(in the rows, 128 means zero)
Known rows, with every step that occurs
gula/nufe/navu/kupe: [146 163  66 114 136 148 161 140 125 107 107 104 121 172 153 134 105 169
 163 123 131 153 112 136 114 157 157 129 126 123 117 126  96 104 140 183
 130 137 123 136 170 164 135 115 152 106  78 132 134]
nufe/navu/kupe/dunu/loko: [148 144  65  90 120 153 130  37 151 136 131 118 143 168 123 148 130 137
 142 119 111 162  75 160 152 138 126 150 106 189 107  97  94 117 130 148
 135 111 138 165 176 140 164  87 159  79 127  99 133]
dunu/kupe: [141 149 126 121 113 127 143 173 141 118 131 132 124 127 143 142 145 122
 124 130  73 141 113 150 129 150 100 123 118 133 115 120 130 137 121 130
 129 131 113 148 141 112 151 123 142 130 147 107 147]
kupe/navu/nufe: [156 136  76  90 127 116 130  89 123 147 114 142 139 141 113 139 118 169
 142 135 137 143 121 126 132 108 138 131 104 124 103 105 121  49 139 143
 146 108 112 133 144 135 133 122 145 113 101 100 132]
dadidiz/bokid/loko/dunu/kupe/gula: [102 137 117  81  86  75 189 104 133 142  89 115 211 146 129 112 152 118
 130 142  81 106  84 109 134 161 103 100 147 150  98 172 124 234 103  68
 146 111 131 147 124 107 167 125 161 138 152 110  92]
navu/kupe/dunu/loko: [150 125  87 100 105 128 129  81 156 139 140 124 150 156 112 131 146 133
 133 125 112 166  84 155 164 159 115 141 118 181 117 103 110 111 131 136
 141 121 127 155 171 121 144 101 151  93 153  97 125]
kupe/bokid: [137 133 135 120 134 113 137  86 131 128 142 130 160 131 122 132 115 107
 141 117 132 139 102 110 136 147 135 134 113 127 132 126 129 136 120 135
 133 116 121 150 133 142 113 127 140 115 121 128 121]
fuvu/navu: [111 136 119 137 139 121 124  71 121 118 128 126 126 140 141 127 111 152
 132 129 136 109 126 130 120 117 120 130 133 123 106 125 122 112 135 131
 139 119 134 176 141 134 122 109 108 138 122 131 134]
dadidiz/bokid/loko/dunu: [ 80 129 129 112 100  86 179 122 106 148  88 104 212 133 118  85 137 119
 116 140 134  91 103 101 131 107 140 110 179 152 122 178 116 237 107  89
 131 111 147 104  99 132 139 138 153 128 132 141  69]
kupe/bokid/loko/dunu/rilesa: [112 137 146 111  96 108 158  76 121 162 101 120 202 150 120 112 113  81
 119 151  91 123  68  86 149 136 130 119 166 164 125 184 107 230 109  91
 112 139 115 151 126 162 124 131 131 132 124 134 108]
loko/dunu/kupe: [124 142 121 111 106 120 161 180 131 134 117 123 128 130 134 133 146 109
 117 122  87 127 106 134 124 156 104 120 137 134 124 145 113 192 107 120
 144 119 129 144 141 128 137 126 143 128 139 106 144]
gula/dadidiz/bokid: [116 146 106 106 144  91 168 145 129 135 116 130 153 128 121 125 132 146
 126 140 131 121 133 147 124 157 141 105 141 118 117 148 152 156 137 158
 118 109 126 114  94 124 146 133 142 140 134 136  81]
fuvu/navu/kupe: [124 142  87 124 127 117 142  95 131 108 104 130 139 149 144 113  97 172
 147 138 137 131 110 146 129 124 134 130 138 124  94 124 110  77 138 143
 145 134 128 182 167 125 140 103 119 135 125 123 118]
gula/nufe/navu/kupe/bokid: [150 167  68 110 136 125 170  99 131 104 115 107 150 174 144 144  98 159
 170 118 136 168  88 113 124 173 159 137 114 123 124 119  93 110 135 185
 131 126 117 162 178 173 120 118 165  92  72 133 124]
gula/dadidiz/bokid/loko: [102 148 112 111 135  73 176 126 117 143 103 118 198 136 130 107 128 138
 119 163 127 121 120 133 137 152 136  90 159 142 114 169 148 192 128 138
  96 115 120 106  78 136 164 139 149 146 139 137  51]
bokid/loko/dunu: [ 95 124 128 129 107 104 148 120 108 149  94 103 178 140 131  98 126 102
 114 151 145 101 109 108 137 124 128 110 164 151 130 171 102 223 106  98
 121 122 138 123 111 144 135 137 136 134 127 131 103]
dadidiz/bokid: [114 131 125 112 124 109 156 127 131 131 125 128 161 121 115 116 138 139
 132 122 119 113 121 118 121 110 136 122 141 127 118 134 143 144 129 120
 140 112 138 114 117 113 139 129 144 126 138 134  93]
navu/nufe/gula/kupe/dunu/loko/bokid: [184 152  64  89 128 135 145  51 124 142 145 115 176 175 110 141 135 127
 144  72 108 114  81 165 126 223 119 136 106 179 119 101 128 184 151 145
 111  98 135 140 137 138 130 108 166 116  98  90 165]
memim/bokid/loko/dunu/kupe: [104 138 139 106 105  93 165 189 117 139  99  94 186 148 137 116 149  75
 120 147  81 120 108 112 144 158  95 141 178 148 114 170 122 217  89 119
 121 121 159 129 108 137 148 140 176 172 147 112 120]
kupe/navu/nufe/gula/dadidiz: [173 151  60  74 159  99 155  53 122 141  97 150 144 166 136 150 103 164
 155 145 137 134 110 150 129 167 140 108  88 107 102 112 139  97 143 172
 131  90 115 115 129 139 157 124 128 136  66 111 135]
bokid/loko/dunu/memim: [115 127 133 135 107  96 148 112 117 157 103 108 193 126 141  97 121  98
 102 158 110  98  96 107 141 140 112 113 189 148 122 167  98 228 111 100
 124 121 108 137 126 144 121 133 151 140 120 131 125]
dunu/rilesa: [130 135 137 115 115 150 122 129 142 139 123 145 115 134 126 134 124 117
 121 141  68 141 113 128 133 122 120 128 145 145 116 138 130 125 134 110
 114 153 115 140 139 133 139 120 116 139 133 131 142]
nufe/gula/dadidiz/bokid/loko: [120 152 116 101 140  74 178  75 113 132  92 124 208 152 144 111 117 119
 135 163 115 103  97 133 130 169 141  88 137 135 116 166 155 227 123 126
 100 101 137  93  86 127 173 138 138 153 106 145  75]
nufe/navu/kupe/dunu: [134 137  56 105 120 141 144  49 146 123 107 121 128 158 129 150 111 147
 137 126 158 140  84 148 141 121 150 148 106 163 108  98 102  88 128 136
 149 126 141 163 165 144 156  94 151  86 120  96 138]
rilesa/dunu/loko/bokid: [153 147 146 131 136 181 121 109 117 144 155 122 161 125 126 130 148  90
 125  68  97 124 102 135 121 175 126 150 163 180 119 135 110 209 156 137
 118 109 149 112 113 152 169 120 143 125 152 126 116]
gula/nufe/navu: [134 155  97 125 143 150 143 115 114 114 129 101 106 159 149 141 117 150
 150 107 126 137 124 119 105 151 138 131 122 118 128 121 105 141 144 168
 121 127 131 132 149 165 125 129 142 111  75 146 149]
bokid/loko/dunu/kupe/gula: [116 132 119  98  89  99 166 101 129 140  97 117 176 152 145 120 142 110
 126 149  90 119  91 115 142 177  94 106 134 148 110 167 113 216  98  75
 137 124 120 162 137 124 158 126 145 140 140 105 126]
dadidiz/bokid/loko: [ 98 138 135 116 112  86 162 114 114 138 106 113 201 129 126  98 137 125
 121 148 119 109 109 110 133 105 139 112 160 155 115 155 135 181 116 105
 125 118 133 109  99 122 153 135 155 136 142 145  72]
gula/dadidiz/bokid/loko/dunu: [ 87 151 106 107 127  67 190 134 105 154  84 105 205 139 121  90 131 124
 111 154 143  94 112 127 132 157 137  91 181 138 121 192 132 250 115 134
 110 110 136 105  80 146 153 144 145 146 129 141  49]
kupe/gula: [132 114 112 107 127 125 125  66 141 131 131 142 130 142 124 133 128 144
 147 129 131 128 128 115 132 156 117 126 107 120 114 131 134 112 131 105
 140 126 129 151 140 111 129 119 122 132 124 123 134]
nufe/gula/kupe/bokid: [161 150 117 114 144 116 166  56 122 107 127 114 164 155 140 153 101 122
 154 109 128 118  68 115 122 210 124 120  89 111 139 122 141 173 127 157
 107 117 128 153 137 136 107 128 143 121 100 128 146]
fuvu/navu/nufe/gula/dadidiz/bokid: [143 161  64  85 150  82 171  63 119 133  86 148 172 166 130 127 103 179
 146 131 122  94 120 146 101 153 151  96 121 108  80 123 156 130 159 161
 132  78 134 141 130 125 153 118 119 158  70 130  99]
memim/bokid/loko/dunu: [ 93 117 137 115 121  95 148 141 104 150  93  87 194 150 126  93 135  87
 121 145 137 105 124  89 142 133 124 143 187 144 125 177 120 208  99 118
 120 119 177 109  95 147 123 146 159 169 129 138 100]
fuvu/gula/dadidiz: [134 133 118 129 156 103 131  88 128 116 117 137 138 126 145 139 109 150
 126 145 139 114 146 164 128 204 124  92 126  97 109 160 134 140 135 135
 113 137 107 148 106 125 136 119 121 128 116 134 115]
rilesa/dunu/kupe: [148 155 142 126 120 162 146 165 132 122 124 128 117 120 150 174 139 102
 112 114  94 135  90 131 118 158 102 125 130 141 104 107 123 148 142 139
 137 125 125 132 132 124 188 121 141 125 157  94 144]

Rows
[148 134 113 103 113 119 144 110 151 120 134 143 130 139 142 150 143 136
 140 133  77 146 114 136 130 181  89 117  99 125 107 125 136 123 122 108
 141 123 111 168 153 103 157 114 137 133 142  99 151] : dunu/kupe/gula
[129 112 132 116 128 103 144 157 128 149 117 110 166 125 122 108 129  92
 120 124 104 107 121 103 137 153 108 159 188 121 114 151 117 169 117 139
 142 105 155 137 130 140 103 135 174 160 120 130 140] : loko/dunu/memim/bokid
[ 86 133 140  96  85 107 171 117 119 164  79 120 200 143 116  94 134 100
 110 151  81 102  84 100 133 106 132 110 188 166 110 188 124 236 116  75
 120 135 134 113 106 133 154 133 143 140 137 146  83] : dadidiz/bokid/loko/dunu/rilesa
[114 145 110 100 102  92 169  96 112 144 104 108 181 140 149 124 138 112
 124 152  97 126  74 130 149 140  90 121 142 151 113 150  94 194  90 118
 139 115 122 152 130 142 162 125 157 122 146 102 126] : bokid/loko/dunu/kupe/navu
[106 138 106  80 127  68 172 136 133 152  94 109 186 165 142 124 142 102
 129 168  96 129 113 127 150 226  86 113 152 131 100 189 141 209  99 132
 108 114 146 147 101 134 163 131 161 187 141 103 100] : memim/bokid/loko/dunu/kupe/gula/dadidiz
[119 156 100  86 118  64 190 106 144 134 105 133 195 147 144 126 148 137
 132 171  75 130 100 145 141 203  98  79 126 144  91 161 157 188 122 120
 113 112 103 147 105 113 193 123 154 155 151 105  76] : dunu/kupe/gula/dadidiz/bokid/loko
[145 161  62  64 135  62 185  35 109 154  78 138 222 170 133 122 111 160
 152 166 130 114  91 131 132 149 151  92 122 131  89 139 144 149 135 153
 122  84 117  95 102 139 188 134 158 143  81 124  77] : kupe/navu/nufe/gula/dadidiz/bokid/loko
[107 119 143 118 130 101 134 136 115 135 110  99 189 142 133 110 132  95
 132 159 118 122 130 103 151 128 121 147 167 147 117 160 136 149 112 130
 105 128 161 111  93 141 138 141 166 166 137 134 100] : memim/bokid/loko
[120 126 135 113 105 144 138 134 134 156 104 133 124 140 115 121 122 106
 114 135  92 122 104 116 131 131 119 123 159 143 123 160 113 179 125  97
 124 143 128 135 135 146 128 122 115 134 125 130 140] : loko/dunu/rilesa
[106 151 107  90  87  74 204 140 122 133 101  97 194 161 132 111 159 139
 142 127  89 121  96 101 117 200 100  91 153 136 106 174 114 237 119 101
 150 114 120 141 141 127 144 136 170 133 121 127  98] : dadidiz/bokid/loko/dunu/kupe/gula/nufe
[131 127  98 124 124 121 139  85 127 121 141 103 120 142 117 156 129 136
 121 111 170 118  93 142 136 172 103 133 101 141 134  95 134 120 140 151
 120 135 119 160 133 135 117 115 142 109 152  96 145] : gula/kupe/dunu
[134 127  75 102 117  98 145  47 142 136 102 101 203 165 142 130 104 105
 138 166 114 130  76 129 166 137 124 169 174 181  88 116 103 117 120 140
 132 122 147 165 146 153 159 101 206 133 126 106 136] : nufe/navu/kupe/dunu/memim/bokid/loko
[139 146 110 103 122 121 145 104 135 123 136 132 127 126 147 150 140 140
 138 132  82 150  97 148 143 144  88 133 100 128 105 105 117  98 118 148
 148 113 106 160 144 125 157 116 148 113 150 100 154] : dunu/kupe/navu
[153 139  61 101 132 121 149  96 146 124 124  93 145 168 135 146 112 137
 157 116 122 149  97 126 139 179 123 175 156 147  93  97  99  82 148 189
 146 118 138 173 181 170 127 110 209 125  91 115 162] : gula/nufe/navu/kupe/dunu/memim/bokid
[135 143  66 107 129 106 150  75 135 104 111 123 129 180 149 117 104 204
 178 127 145 142 116 124 117 194 118 118 127 101  89 130 109  63 157 148
 157 132 112 200 194 132 126 107 121 137 101 127 129] : fuvu/navu/kupe/gula/nufe
[ 99 162  88  85 121  56 211 114 114 151  88 112 207 141 141 120 139 134
 121 157  96 122  81 141 147 169 101  93 146 141 101 166 123 220 107 150
 129  96 117 134  99 141 180 127 164 133 152 110  77] : gula/dadidiz/bokid/loko/dunu/kupe/navu
[173 174  56  53 135  80 198  94 138 133  98 157 177 158 133 156 128 170
 155 135  71 134  92 161 126 176 128  94  91 115  79 110 155 119 141 168
 140  73 111 125 128 117 184 118 160 133  92  99 116] : dunu/kupe/navu/nufe/gula/dadidiz/bokid
[106 145 130 121  96 102 167 163 117 139  97 103 175 140 143 118 142  98
 110 147  88 114  93 124 136 149 101 106 154 153 122 161 106 233  97 103
 125 122 123 136 124 138 150 129 153 138 141 111 118] : bokid/loko/dunu/kupe
[ 85 131 116 115 135  64 178  84 106 143  80 109 219 133 131  97 119 131
 115 152 146  78 116 138 130 186 138  75 176 122 101 208 126 250 110 101
 119 118 128 126  79 129 142 132 147 133 122 152  58] : fuvu/gula/dadidiz/bokid/loko/dunu
[139 144  85 104 141 146 144  52 128 120 125 117 108 173 142 147 117 161
 164 103 133 139 122 107 104 173 124 127  98 109 117 125 112 121 147 145
 129 121 125 150 158 152 129 120 139 110  72 135 149] : kupe/gula/nufe/navu
[ 96 123 148 100 101 117 142 141 114 164  83 105 183 153 122 101 127  76
 116 159  81 113 110  90 147 125 112 142 194 158 111 193 123 205 105 101
 106 144 161 119 108 149 140 140 154 176 135 140 115] : memim/bokid/loko/dunu/rilesa
[155 136 112 102 111 147 140  33 144 125 116 126 119 165 129 168 108 116
 127 117 105 109  59 138 136 186 100 124  92 150 119 107 140 152 140 126
 110 138 128 160 145 130 137 107 128 121 126 102 186] : nufe/gula/kupe/dunu/rilesa
[109 133 117  85 115  85 167 118 110 146 104  99 195 150 141 117 147  94
 131 143  90 126  89 111 158 148  85 149 160 146 103 154 110 176  82 139
 133 111 159 143 118 148 159 131 180 154 151 108 124] : memim/bokid/loko/dunu/kupe/navu
[105 133 120 122 130  53 177  74 121 146  86 127 234 118 137  93 108 123
 105 163 114  75 113 141 134 207 118  79 202 121  86 205 115 252 125 106
 124 110 106 148  93 128 131 128 166 135 117 147  79] : fuvu/gula/dadidiz/bokid/loko/dunu/memim
[148 122 116 110 127  86 152  37 124 128 120  90 203 163 145 139 112  86
 131 149 123  88  61 117 157 207  80 146 146 154 110 117 140 182 126 148
 102 117 141 156 123 139 131 126 194 161 125 106 162] : nufe/gula/kupe/dunu/memim/bokid/loko
[155 151 127 106 123 153 152  98 125 125 130 133 118 121 150 176 135 115
 124 106 102 143  74 134 131 150  91 139 112 135  96  94 114 109 143 155
 148 116 120 147 141 134 193 117 145 111 163  91 145] : rilesa/dunu/kupe/navu
[ 98 131 141 115  93 127 141 117 118 162  84 117 168 145 129 106 120  96
 107 159  89 112  88 104 140 119 119 113 178 164 115 185 107 223 111  83
 109 152 123 130 118 154 143 130 121 146 129 136 118] : bokid/loko/dunu/rilesa
[157 146  95  98 153 120 158  38 110 107 118 117 136 156 149 152  99 150
 153 119 139 106  70 139 130 184 101 125  83 105 124 107 129 123 128 173
 116 115 127 143 135 132 139 118 137 120 111 118 160] : nufe/gula/kupe/navu
[112 122 124  86 106  84 162 126 128 144 102 105 194 159 135 122 151  94
 137 145  85 121 109 101 146 183  85 134 156 144 104 177 128 197  92  98
 134 113 153 153 126 123 150 132 172 171 145 105 117] : memim/bokid/loko/dunu/kupe/gula
[120 127 134 130 107  79 160  72 118 155 116 110 227 130 130 102 112  83
 120 155 115 108  70  86 153 160 118 126 179 149 124 164  94 239 109 108
 131 107 102 157 135 158 106 137 161 127 115 128 112] : kupe/bokid/loko/dunu/memim
[172 155  78  91 147 109 148 115 126 142  96 145 144 166 134 142 108 149
 144 147 129 128 123 149 113 181 155  93 106 110 109 125 150 133 144 157
 111 103 118 106 123 136 148 134 123 151  61 114 126] : navu/nufe/gula/dadidiz
[129 145 130 105 108 102 171 142 135 130 128 124 164 134 130 142 140  96
 126 112  91 137  85 117 136 175 115 127 130 134 130 138 112 206 103 128
 147 107 120 168 147 134 115 127 152 118 131 106 136] : loko/dunu/kupe/bokid
[175 153  78 101 134 121 157 120 115 117  96 127 143 167 132 150 103 157
 146 118 131 108 104 135 106 175 133 107  96 108 119 113 145 127 147 154
 108 124 121 121 142 126 124 127 143 137  69 106 155] : navu/nufe/gula/kupe
[163 151  58  88 133 106 159 106 113 135 113 127 139 156 117 151 112 186
 139 128 151 132 104 140 128 147 122 124  90 110 107  90 129  51 151 178
 124 125 101 141 132 138 130 118 155 115 112  93 134] : gula/kupe/navu/nufe
[139 159  83 123 133 102 168  30 116  98  94  98 207 179 169 127  83 152
 172 140 130 141  84 123 133 201 159 111 136 130 105 165  77 157 126 140
 120 141 104 174 160 164 134 112 171  85  69 153 110] : fuvu/gula/nufe/navu/kupe/bokid/loko
[146 153  37  87 152 123 158  64 148 124  96 144 130 172 151 143  93 176
 161 156 143 149 104 151 133 185 149 112 101 118 101 135 126  97 141 156
 126 124 120 162 149 134 172 101 129 123  98 108 109] : nufe/navu/kupe/gula/dadidiz
[135 148  77 107 112  98 183  53 126 141  85 109 228 158 150 110  85 107
 138 160 109 119  47 104 151 144 149 133 175 161 111 154  75 216 109 124
 136 116 111 174 162 171 136 114 177 109  91 119 109] : nufe/navu/kupe/bokid/loko/dunu/memim
[116 167  84  96 105 117 179  91 118 129  97  89 154 180 161 134 131 129
 147 127  94 128  90 105 114 199 100 107 124 135 110 162  88 233 113 121
 132 123 124 158 159 161 156 126 156 123  83 122 142] : bokid/loko/dunu/kupe/gula/nufe/navu
[146 148 116 118 142 108 158 103 123 118 140 113 154 142 128 150 108 125
 139 112 144 133  89 118 131 186 118 122 105 117 139 122 134 137 132 166
 109 136 111 168 126 142 102 128 147 114 132 114 127] : gula/kupe/bokid
[ 96 137 106  74 108  83 183  70 134 170  77 138 197 156 117 104 123 123
 119 168  94 113  91 112 137 177 120  81 168 147  95 205 144 229 124  87
 110 128 115 135 100 132 170 130 128 160 134 130  71] : kupe/gula/dadidiz/bokid/loko/dunu/rilesa
[ 89 134  95  89 124  64 190  73 118 157  90 120 207 154 118  94 131 134
 128 153 145  99 107 112 135 184 125  84 159 133 110 194 139 233 119 105
 123 105 130 124  89 133 154 137 140 151 128 133  56] : kupe/gula/dadidiz/bokid/loko/dunu
[163 140  66  95 141 102 148  54 114 118 104 135 148 146 127 157  99 189
 146 125 154 116 118 154 124 182 116 112  94  92  88 109 124  52 149 154
 132 131  98 167 133 123 116 109 157  99 100 104 142] : fuvu/gula/kupe/navu/nufe
[118 149  97  96 116  81 181 113 131 148  98 119 172 159 150 128 138 119
 121 168 101 126  95 137 143 220  86  81 133 134 111 181 124 229 111 111
 114 120 107 160 116 134 167 125 131 151 134 101 109] : bokid/loko/dunu/kupe/gula/dadidiz
[135 137 104 119  97  71 175  94 133 149  92 117 239 147 132  96 101 107
 131 166 117 125  55 100 160 164 132 121 185 156 115 165  87 206 105 115
 142 121 101 162 154 155 118 125 172 121 118 117 105] : navu/kupe/bokid/loko/dunu/memim
[150 157  81  70  99  95 179  75 111 148  73 120 199 174 144 135 122 126
 145 149  86 117  71 123 135 145 113 105 117 144  92 137 103 186 105 112
 146  91 122 130 151 135 167 128 155 126  84  92 143] : bokid/loko/dunu/kupe/navu/nufe/gula
[145 132  57  89 131 139 149  50 148 119  97 145 133 164 142 136  98 167
 166 138 130 140 103 130 128 140 146 133 100 132  98 124 113  83 132 121
 146 128 130 161 168 128 164 100 136 112 103 111 130] : nufe/navu/kupe/gula
[116 162  44  75 140  85 192  46 135 132  67 127 203 176 145 115 101 174
 156 177 129 130  92 136 138 164 155  97 132 146  90 163 133 151 133 133
 111 124 124 140 122 128 203 108 157 128 113 117  60] : nufe/navu/kupe/gula/dadidiz/bokid/loko
[152 146 111 105 113 112 154 143 143 115 136 119 115 155 147 150 150 152
 156 112  82 163 120 127 118 222  81 106 100 108 113 126 126 128 137 139
 139 128 100 161 164 126 135 124 146 131 117 111 158] : dunu/kupe/gula/nufe
